What can hang from each mark
Z: G
W: L
T: S U
D: L P T
Y: B
P: S
L: D
U: G S Y
S: D T

Each row was made from one small tree. The marks that hang from a mark follow it in brackets, in alphabetical order. Every link used is in the known rows. Write each row's tree.
Known rows
L{D{P{S} T{U}}}: [-13  -1   0  -7 -13   4  11  18   7  12  10   5   8  -7 -14   9 -27   5
  21  26  -2 -11 -25  -8  11 -14  -6 -22  11  20  -9  -5  38  23  -3  20
  -3  -3]
D{L P}: [ -2  17  25  17 -18   8  16 -30   4 -17 -27  -3  -4 -32  14  -4  -9   2
 -17 -20  14   7  -2 -13 -32   3 -20   8  19  -7 -11 -21  10   8  20  18
  31 -11]
P{S{D{L T}}}: [  2  17  36 -12 -16  -7  15  25  -1  -1   3  -2 -17 -14 -13  11 -17  -8
   5   3 -23  -2 -15 -22   3 -16   4  -4  -9  15 -25 -41  15   3  12   6
 -21   4]
U{G S Y{B}}: [ 28 -10 -36  19  20  -7 -20 -34  10   7   7  -5 -12   8  25 -34  41 -32
 -17  16  14   5  34  49   5  16   8  34 -26 -11  31  49 -45  -5  -6 -14
   2 -17]
T{U}: [-11   3  -6  14  11   0 -27 -20  -4  -8   6   4  16   5  20 -17  26 -16
 -19   1   5 -22  26   7  14  23 -20  18  24   5   3   5   0  22 -12   2
  11  18]
W{L{D{T{U}}}}: [  8   6  -3 -17 -27   1  -8  18  -8  -8  -1   4  26  13 -18  -1  -4   8
  -5  -7  16 -31  17   0  17  -3   6  11  43  23  22  -5   4  -1 -21   6
  -1  13]
D{L T}: [ 21  24  21   0 -21 -26  20  -5 -23 -19 -12 -11   4  -6   1 -12  14  -9
 -17  -2  -1 -13   2  -2  -1   2  -4   7  10  14   8 -24  14  -2  25  13
   9   9]
W{L{D}}: [  9   0   1 -22 -31   4 -20  15  12 -10 -10   5  18   0 -16   0  -2   1
 -11 -28  20 -28  26  -4   3  -1  -7  27  51  28  13  -8 -13   0 -30   0
   1   8]
W{L{D{T{S}}}}: [ 19   7  -5 -27 -40   2  -8  37  -3  -9 -10  -6  15  13 -26   9 -11   9
   6 -25  15 -17   7   0   4   0   4  11  34  23   9  -3  -9  -9 -16   2
 -15   5]
U{S{T} Y}: [ 11   0 -39   8  18 -28 -14 -19   4  15  -1  -2  -5  25  -2   0  47 -15
   0   7  -3  14  12  21  -9   5   7  29 -15 -15  24  25 -16 -27  -3 -18
  -7  -9]
D{T{U{G S Y}}}: [  8  -4 -24  16  26 -12  -6  -9 -21   6  11  -6   5  12   5 -19  31 -11
  -3  27   1 -14  18  29  29   4  14   1 -21   3  33  28  -5   0  -2  -4
  -2   8]
P{S{D{L} T{U}}}: [-13  19  16 -13   1  -3   6   1  -9   8  17  -2  -8  -1  -2  10 -18   5
   8  11 -24   1 -10 -27  -1 -10  17 -10 -17  -9 -25 -27  22   6   3 -13
  -2  -5]
Z{G}: [  6  -7  -6   2 -11  -7 -23  -3  13   9   9   1 -12 -12  -2 -23  24 -42
  -6 -21   0  -6  33  -8   1  23 -56  27  35  35  -5 -18 -22  20   7  18
   3   9]
U{S{D T} Y}: [  5 -14 -27   3  27 -21  -8  -4   8  17   3   3 -12  25  -6   9  30  -2
   8   0 -11  26   1  10 -13  -4  16  14 -29 -22  10  17 -21 -38   1 -27
 -20  -8]
L{D{T{U}}}: [  2  -5 -11 -10  -9 -11  -2  15  -2   1  16   5  25  13  -7  -9   9  -9
  -3  15   4 -22  -6   4  23   4  -9  -2  24  31  12  12  22  13 -12   8
  -1  14]
S{D{P} T{U}}: [-22  -2   7  -6  25  -4   6 -11  -1  10   0  10  -8  12   2   7  -1  22
  16   6 -19  27 -24 -17  -9  -8  -2 -30 -14 -30 -16  -3  15  -9   7  -5
   9   8]
T{S{D{L}} U{G}}: [ -7  -5  -8  17   6  40  -7   4 -18 -17  13 -16   4  -9  22 -12 -28   8
 -16 -11  13  -6   3   3  -3  21  19 -23 -29 -16 -13  21 -19  15   0 -20
   1 -13]
D{L}: [  8  14  17   6 -17  -6  -1 -18  -3 -21 -12  -3   6 -17  12 -17  13 -14
 -30 -17  14 -13  20  -7 -16  16 -17  29  26  11  -1 -18   0   8   8   2
  17  -2]
P{S{D T}}: [ -9  14  20 -24   1 -16   2  18  11  21  13  -3 -21   4 -19  15  -1 -12
  14   6 -33   9 -14 -22   1 -15  -1   2 -12   9 -26 -25   6  -2  -5  -8
 -21   9]
P{S{D{T}}}: [ -5  12  30 -18 -11 -14   2  30   6  12   8   1 -17  -5 -19  16  -5 -17
  15   7 -31   1 -14 -15  15 -16  -5   5 -11  21 -24 -34   2   2   5   6
 -32   9]
T{S{D{P}} U}: [-21   0  -7  18   6  28 -14  11   1  -9   1  -1  -3   2  15  15 -21  17
   9 -16   2  24 -16 -10 -14  18  -2 -23 -16 -27 -31  13 -12   7  10  -2
  -6  -8]
T{U{G S}}: [  8 -15 -19  16  27  22 -17 -21 -11  -2  12  -4   9  -8  33 -19  14 -21
 -19   1  16 -18  46  27  16  23  -3  14  -2   2  14  31 -19  17 -32  -1
   5   3]
D{L P T{U{S}}}: [ 11  11   8  26  -8   3  33 -24 -34 -19 -22  -5   2 -17  18   5 -18  19
   6   2   4  10  -3   0 -14   4  12 -23  -6 -24   1 -10  24   1  21  25
  23 -14]
W{L{D{T{S U}}}}: [ 10   7 -14 -18 -31   9  -9  27 -13 -12  -1  -5  25  14 -17   4 -16  13
   3 -16  15 -23   7   0  12   3  12   4  31  16  10   1   2   0 -17   2
  -7   4]
S{D}: [ -5  -5  18 -10   5  -4  -7  13  19  -5   0  11  -5   1   4   6  13 -12
  -8 -17  -7  10   2  -8  -6   4 -21  16  10  10 -16 -16 -21  -9  -1  -1
 -15  20]
L{D{P T{S U}}}: [ -3  -6 -18   0 -19   7   8  18   1   2   3  -4  12   3  -7   8 -18  14
  16   8   8   3 -29  -3   0   2  -4 -29   7   8  -5  17  24  13   4  15
  -3  -7]

Write each row's tree
[  4  -6   3 -12 -19 -11  16  14  13   7  -7   6   6  -5 -14   4  -6  -1
  10   9   4  -3 -25  -2   0 -11 -21 -13  22  31   1   2  21   5   2  23
  -2   6] : L{D{P T}}
[  1   2  37   1 -12  -6  33   6  -5 -13 -21   8 -11 -17  -4  12 -19  17
   4 -12 -10  24 -31 -19 -19 -15  -1 -21  -9 -12 -17 -34   8 -16  32  15
   3   4] : S{D{L P T}}
[ -4  -9 -37  31  28   3 -33 -22  -3   2   8   5  14  16  17 -11  29 -15
 -14   8  13 -12  30  24  11  20   1  24   2 -17  20  26 -14   2 -10 -12
   5  -2] : T{U{S Y}}
[ 17   6   3 -26 -31  -4  -7  24   1  -9 -12   3  19   9 -24   4  -2   2
  -2 -16  10 -25  13  -2  13 -11   0  18  46  30  19 -10  -1  -7 -19   7
  -6  13] : W{L{D{T}}}
[-18   7  -2  20  -7  33  -2   0  -7 -20  -6  -6   0  -8  20  11 -34  24
   2 -21   6  21 -19 -15 -23  20  10 -25 -17 -33 -28   5  -3  10  17  -4
   5 -16] : T{S{D{L P}} U}
[ -4   9   6 -29 -28  10  -2  12  17   9  -9   0   3  -2 -25  19 -25  15
  12 -16   6 -11  -1 -16  -6 -17   0   5  34  15  -1 -15  13   0 -23   6
   0  -7] : W{L{D{P{S{T}}}}}
[ 21  -7  16   5  -9   6  29   1  -7 -14 -24   8 -16 -17   9  24 -16   6
   7 -25  -4  33  -8  -1 -26  -3   9  -8 -15 -16 -17 -15  -8 -25   9  15
  -5 -12] : U{S{D{L P T}}}
[ -8  17  24 -19  -9 -11  14  10   0  10   9  -8 -19  -7 -11  12 -10  -4
   6   1 -29   8 -16 -26  -5 -13  10  -3 -14   3 -28 -32  19  -4   5  -9
 -10  -4] : P{S{D{L} T}}
[-11   0   2 -18 -15   1   8   9  29  26   5   3  -2  -8 -16  15 -18  -1
  16  12  -3   4 -20 -13  -8 -14 -19  -7  19  23 -15  -4  30  15  -9   7
  -3 -12] : L{D{P{S{T}}}}
[ 22 -21 -26  16  28  -1 -12 -15  15   9   8   2 -17   9  16 -24  25 -19
  -8   9   4  18  19  40   1   5  19  21 -41 -19  19  42 -50 -18  -2 -22
  -8 -18] : U{G S{D} Y{B}}
[ -5   2 -13  27  16 -12   6 -16 -12   5 -12   2   2   6   1   2  12  10
  16  22  -4  11  -8  16   3   3   5 -11 -13 -20  15  12  12  -2  15  13
   4  -4] : D{P T{U{S Y}}}
[ 12 -24 -26  17  28   6 -19 -16  12  15   3  -9  -8  -5   9 -20  33 -26
 -14   5  18 -13  37  39   8   5   5  33 -21   2  36  41 -40  -6 -16 -19
  -5 -13] : U{G S Y}
[-18  -2  -7 -11  -7   9   4   1  21  21  12   3   5  -4 -11  10 -22   4
  13  21  -1  -6 -19 -14  -1 -10 -12 -15  15  14 -15   2  34  22 -10   6
   6 -12] : L{D{P{S{T{U}}}}}
[ -4   5  -9  -4  26 -14  -8 -27 -17  12  22 -13   4  15   9 -25  28 -12
 -12  21  -2 -12  18   6  22   8  -6  -1  -7   1  20  21   7   9 -16 -14
  16  14] : S{T{U{G}}}
[  7 -25 -27  -2  39   0  -3  -8   9  28  13  -6 -15   9  -3  -6  22  -7
  -2  12  -2  11   8  25   3 -11  24   3 -50 -18  25  36 -33 -29 -14 -33
 -11  -7] : U{G S{D T} Y}
[  4   5   2 -14 -25   9  -1  14   0  -3 -13   3  17   5 -16   8 -20  22
   6  -7  15 -18   2  -4   7 -10   4   1  40  12  15  -6  12   2 -15  15
   8   7] : W{L{D{P T{U}}}}
[ 11 -24 -16   4  29  -1  -1   6   5  15   6  -3 -13   2  -3  -6  18 -13
  -2   9   1   4   7  36  15 -10  21   6 -45  -2  27  27 -35 -25  -2 -22
 -22  -1] : U{G S{D{T}} Y}
[-10  -2  33   4  -9  11  15  -5  15 -15 -25   8 -13 -24   7   9 -21  13
  -8 -25   2  22 -19 -18 -33  -5  -7  -5   3 -13 -26 -27  -7  -6  20   8
  12  -4] : S{D{L P}}
[-23  -2 -14  -4  37 -20  -9  -9  -2  13  18   4   2  33  -8  -5  23  10
   2  17 -16  11 -16  -7   9  -7  11 -10 -22 -22   5   7   2 -15  10 -30
   1  15] : S{D T{U{Y}}}
[ -7  10  23  -8   1 -10  29 -13  -1   0 -15   2 -16  -6  -2  11 -11  24
   6 -11 -13  36 -32 -27 -31 -12   2 -21 -18 -24 -19 -22  12 -19  21  -4
  14  -4] : S{D{L P} T}
[-10 -11 -16   5   0  -6   2   5  10  11   5   8  18   9 -14  -2  -2  13
   9  25   8 -10 -26   4   8 -11  -6 -21  13   9  14  11  30  12   8   8
   4   1] : L{D{P T{U{Y}}}}
[  7  -7 -39  30  32   3 -27 -40  -7   3  19  -4   5  13  32 -36  36 -21
 -18  24  16  -9  38  41  19  19  12  18 -20 -19  29  48 -27  11 -12 -15
  12 -12] : T{U{G S Y{B}}}
[  2  -5  22  -1   8   2  20   2 -22 -18   7   0   2  -8   5 -12 -11   9
 -12   4  -5  -5  -5  -3  11  -7  16 -21 -18  -2   3 -16   0  -2  11  -4
   5  11] : S{D{L T{U{G}}}}
[  5 -15 -10   1  -7   6  16   6   1   2   1   8  13  -3  -1   9 -13   7
  13  12   7   1 -12   5   3  -3  -4 -20  13  10   4  13  22   7 -10  19
  -2  -5] : L{D{P T{U{S}}}}
[-27   8  -1  -7  21 -12 -14   7   7  27  22   1  -9  16 -15   6   0   0
  16  26 -27   0 -16 -17  14 -15  13  -3 -22  -7 -13 -11  15   0   2 -23
 -14   2] : P{S{D T{U{Y}}}}
[ -8  11  33  -9 -13   5   2  13  12  -2   3  -1 -14 -17  -5   7 -20 -12
   1  -6 -15   0  -4 -22  -6  -9  -5  13  -1   9 -31 -36   3  12   3  -1
 -14  -5] : P{S{D{L}}}
[ -5   3   5   1 -12  16  -6  23  17  -8 -13  -4 -19  -4   3  22 -15   6
  12 -28  -2  34 -24 -11 -26  12 -12  -5 -12 -11 -36   2 -23  -7  15   3
 -21  -4] : T{S{D{P}}}
[-20  -7 -23  24  34   9 -32 -26   2   9  19  -4  13   7  11 -41  32 -14
 -25  26  19 -31  29  24  30   9  -3  18  -3   0  34  31 -12  27  -5 -22
  19   7] : T{U{G Y}}
[ 11 -15   8   4   4  13   4   2  17  -4 -18  11 -17 -13  16  26  -6  -3
   7 -28  -1  34   6   2 -25   7  -9   5  -6 -13 -22   2 -27 -21 -12  12
 -17  -4] : U{S{D{P}}}
[ 10   7   8 -22 -34   2   4  19   6  -5 -18   6  11   1 -24  11 -15  12
   8 -17  14 -13  -1  -7   0 -15  -4   7  40  18  12 -12   5  -6 -11  19
   1   6] : W{L{D{P T}}}
[  1 -11  -6  17  11  18 -10 -14 -14 -20   4   8   9  -5  27   7  -3  -2
 -11 -16   6   3  26   3  -9  18   7   5   1 -18  -8   2  -9   1 -14  -2
   7  -5] : T{U{S{D{L}}}}
[ 11  22  10  13 -10 -15  14 -15 -38 -22  -3  -8  16  -1  12 -20   8   3
 -18   9   4 -20   8   0   9   8   8  -3  11   2  11 -17  25  13  18   9
  25   9] : D{L T{U}}
[-11  -2  22   1   9  -2  13   7   0  -1  -7  13  -7  -1  -3  10  -9  14
  15   0 -15  18 -24 -10   3  -6  -4 -24 -10  -9 -13 -16   4  -5  17  15
  -5  22] : S{D{P T{U}}}
[ -8   5  28  10  -2   4  25  -3 -15 -15 -15   5  -2 -12   6  10 -25  24
   4  -5  -7  18 -29 -15 -11  -6   8 -30 -12 -20 -15 -24  13  -4  28  11
  13   6] : S{D{L P T{U}}}
